Each row was made from one small tree. The marks that hang from a mark follow it in brackets, in alphabetical order. Every link used is in the known rows. Write each row's tree.
(in the rows, 128 means zero)
Known rows:
N{K{W Z{J}}}: [ 73 150  82 145 132 124 112 106 147 161 121 142 152 102 129 110 149 156
 171 121  80 121 129 142]
A{J{V}}: [146 124 146 119 153 103 136  75 177 113 167 153 130 139 149 150 208 101
 110 134 114 134 179 169]
K{W Z{E J{V}}}: [105 152 117 167 110  91 121 104 164 138 181 154 120  89  97 118 131 172
 117 120  80 116 142 150]
N{F K{B W Z}}: [ 82 135  70 188 126 138 100 110 194 155 121 144 182  97 121  86 170 154
 182 120  86 144 186 181]
K{Z{J{V}}}: [ 93 137 130 146 108 111 130 107 152 171 164 161 136 126  93 115 153 152
 129 132  93 126 128 165]
R{W}: [115 106 139 109 142 140 112  61 120 164 154 134 103 171 148 149 110 141
 127 148  94 184 123 163]
J{A}: [143 104  93 109 105 110  80 121 103 141 105 137 105 128 121 142 108 179
 151 142 118 148  90 164]
K{B W Z{E J}}: [106 145 116 211 103 107  99 122 159 126 176 111 127  60  89 102 112 173
 119  83  72 136 169 184]
B{K{Z{E J{A}}}}: [115 147 108 166 131 107 102 107 107 146 128 128 111  96 122 110 136 159
 164 100 107 136 104 157]
B{K{Z{E}}}: [129 152 112 158 144 112 107 102 123 128 125 141 126 104 136 110 160 137
 155  99 104 140 121 157]
A{J{Z}}: [132 112 138 121 175 101 132  74 158 111 125 132 141 119 164 149 183 124
 112 131 116 138 198 141]
W{K{B Z{J{A}}}}: [ 80 110 126 139 150 115 129 137 167 165 108  92 150 145 104  84  96 161
 104  96  69 153 105 185]
W{K{B}}: [110 114 145 128 169 115 130 125 173 134 105 100 149 163 144 105 109 146
 101  99  79 156 118 170]
J{A V Z}: [140 107 114  95  97  77 105  76 136 191 116 187  88 138 149 140 159 176
 119 172  83 102 147 132]
B{K{Z}}: [120 152 119 152 137 121 105 109 127 132 113 144 137 109 130 113 163 133
 160  98 108 139 121 165]
E{Z{J}}: [137 114  76 160 163  92 131  76 122 123 151 172 139 173 178 140 115 166
 118 113 150 144 132 134]
J{A V Z{E}}: [154 110 104 101 106  65 108  68 130 184 131 181  74 133 159 136 153 180
 113 173  79 101 149 122]
J{V Z}: [132 132 152 109 122  82 134  63 165 173 143 200 113 148 167 141 189 150
 108 162  81  98 180 115]
E{Z}: [160 109  63 141 170  96 125  75 131 102 135 182 150 181 190 140 133 145
 109 117 146 150 139 143]
R{W{K{B Z{J}}}}: [ 74 100 143 126 162 140 132  78 150 187 144  98 124 181 129 107  86 140
 100 120  61 189 118 182]
E{Z{J{V}}}: [141 119  83 155 154  85 139  66 138 136 168 192 132 182 180 140 136 157
 107 121 140 130 140 135]
Z{E J{A V}}: [133 129 117 145 104  79 114  91 112 174 183 146  65 127 124 138 111 193
 137 148 102 120 102 136]
B{K{W Z}}: [119 159 119 161 132 117  96 112 138 115 115 141 134  86 128 119 153 144
 155  88 101 133 129 162]

Write each row's tree:
[148 122 142 119 168  82 144  53 175 125 160 157 120 129 172 146 209 116
  96 144  99 120 210 136] | A{J{V Z{E}}}
[ 97  98 150 113 169 137 126  73 149 170 136 100 117 190 151 121  89 137
 101 123  67 191 118 176] | R{W{K{B}}}
[114 123 133 134  88  95 108 104 120 184 160 153  85 134 112 145 122 187
 146 146 109 119  99 150] | Z{J{A V}}
[127 141 104 192 109 112  95 121 168 107 162 122 140  68 102 101 130 153
 112  87  68 142 177 192] | K{B W Z{E}}
[146 108  64 148 140  82 125  73 123 144 155 186 120 177 171 141 120 169
 113 126 141 132 123 143] | E{Z{J{A V}}}
[ 83 123 127 123 178 102 150 121 167 154 118 107 148 158 119  91  99 161
 101 114  76 147  93 148] | W{K{Z{E J}}}
[ 91 142 127 203  94 119  96 131 165 134 161 116 142  67  80 108 119 168
 125  82  76 136 167 194] | K{B W Z{J}}
[ 91 116 132 133 164 120 135 131 184 145 104 103 167 153 118  84 118 139
  94  96  64 157 122 185] | W{K{B Z}}
[ 87 120 132 152 166 109 142 126 173 154 127  92 148 146 116  81 102 155
  96  93  66 151 117 173] | W{K{B Z{E J}}}
[ 87 127 134 120 171  97 156 114 177 163 129 121 143 164 120  91 114 154
  94 119  70 138  99 148] | W{K{Z{E J{V}}}}
[129 129 105 179 119 118 107 116 151 131 159 125 141 100 106  93 146 139
 117 100  77 153 167 197] | K{B Z{E}}
[ 97 135 135 188  91 119 118 116 163 173 177 140 137 108  86 100 157 146
 123 104  77 134 165 199] | K{B Z{J{V}}}
[145 100  87 111 125  80  93  89 100 158  95 143  89 113 155 134 110 198
 130 158  98 128 132 120] | J{A Z{E}}
[102 117 122 138 172 112 137 125 180 140 115  99 157 150 124  80 114 142
  91  96  62 157 124 178] | W{K{B Z{E}}}
[123 142  98 152 126 102 107 113 159 107 147 145 138  88 107 117 127 160
 117 115  85 136 141 157] | K{W Z{E}}
[141 102  56 151 150  89 118  83 107 132 138 166 126 167 168 141  99 178
 121 118 152 145 115 143] | E{Z{J{A}}}
[ 78 128  68 151 143 136 116 102 175 172 111 161 183 133 128  92 179 148
 191 150 103 145 153 159] | N{F K{Z}}
[145 136 140 117 132  71 138  53 161 165 158 196  99 143 175 136 183 156
 102 163  77  96 181 106] | J{V Z{E}}
[ 80 123 146 142 152 111 144 125 188 168 128 109 153 154 112  85 120 147
  94  97  62 142 122 181] | W{K{B Z{J{V}}}}
[ 96 118 109 184  90 124  96 132 134 168 146 114 133  93  77  98 121 167
 136 101  85 150 141 207] | K{B Z{J{A}}}
[101 139  70 156 139 131 110 101 146 159 129 132 153 112 145  89 171 131
 161 113  68 137 154 168] | N{K{B Z{E}}}
[103 162 127 175 127 113 100 112 133 128 127 133 128  81 118 119 140 158
 161  87 104 127 122 156] | B{K{W Z{J}}}
[128 144 144 156 122  82 134  82 133 160 201 154  83 133 136 138 134 174
 129 141 101 116 125 125] | Z{E J{V}}
[100 122 118 179  80 117 103 122 148 180 163 133 125 102  78  98 141 158
 128 109  77 136 148 207] | K{B Z{J{A V}}}
[113 154 121 172 140 110 111 103 116 140 135 133 119  98 127 111 146 150
 161  96 106 134 115 152] | B{K{Z{E J}}}
[ 92 101 134 120 171 136 130  74 153 175 143 100 122 181 138 106  93 134
  93 122  57 192 123 182] | R{W{K{B Z{E}}}}
[127 120 105 151 117  88 102 106  91 154 159 117  76 114 122 138  82 203
 149 137 116 138  90 134] | Z{E J{A}}
[100 147 110 170 119  98 112 115 150 128 164 135 128  79  95 118 110 179
 124 112  89 128 132 148] | K{W Z{E J}}
[ 96 147 135 199  85 111 105 119 180 147 179 136 136  75  83 108 138 160
 118  91  68 123 175 195] | K{B W Z{J{V}}}
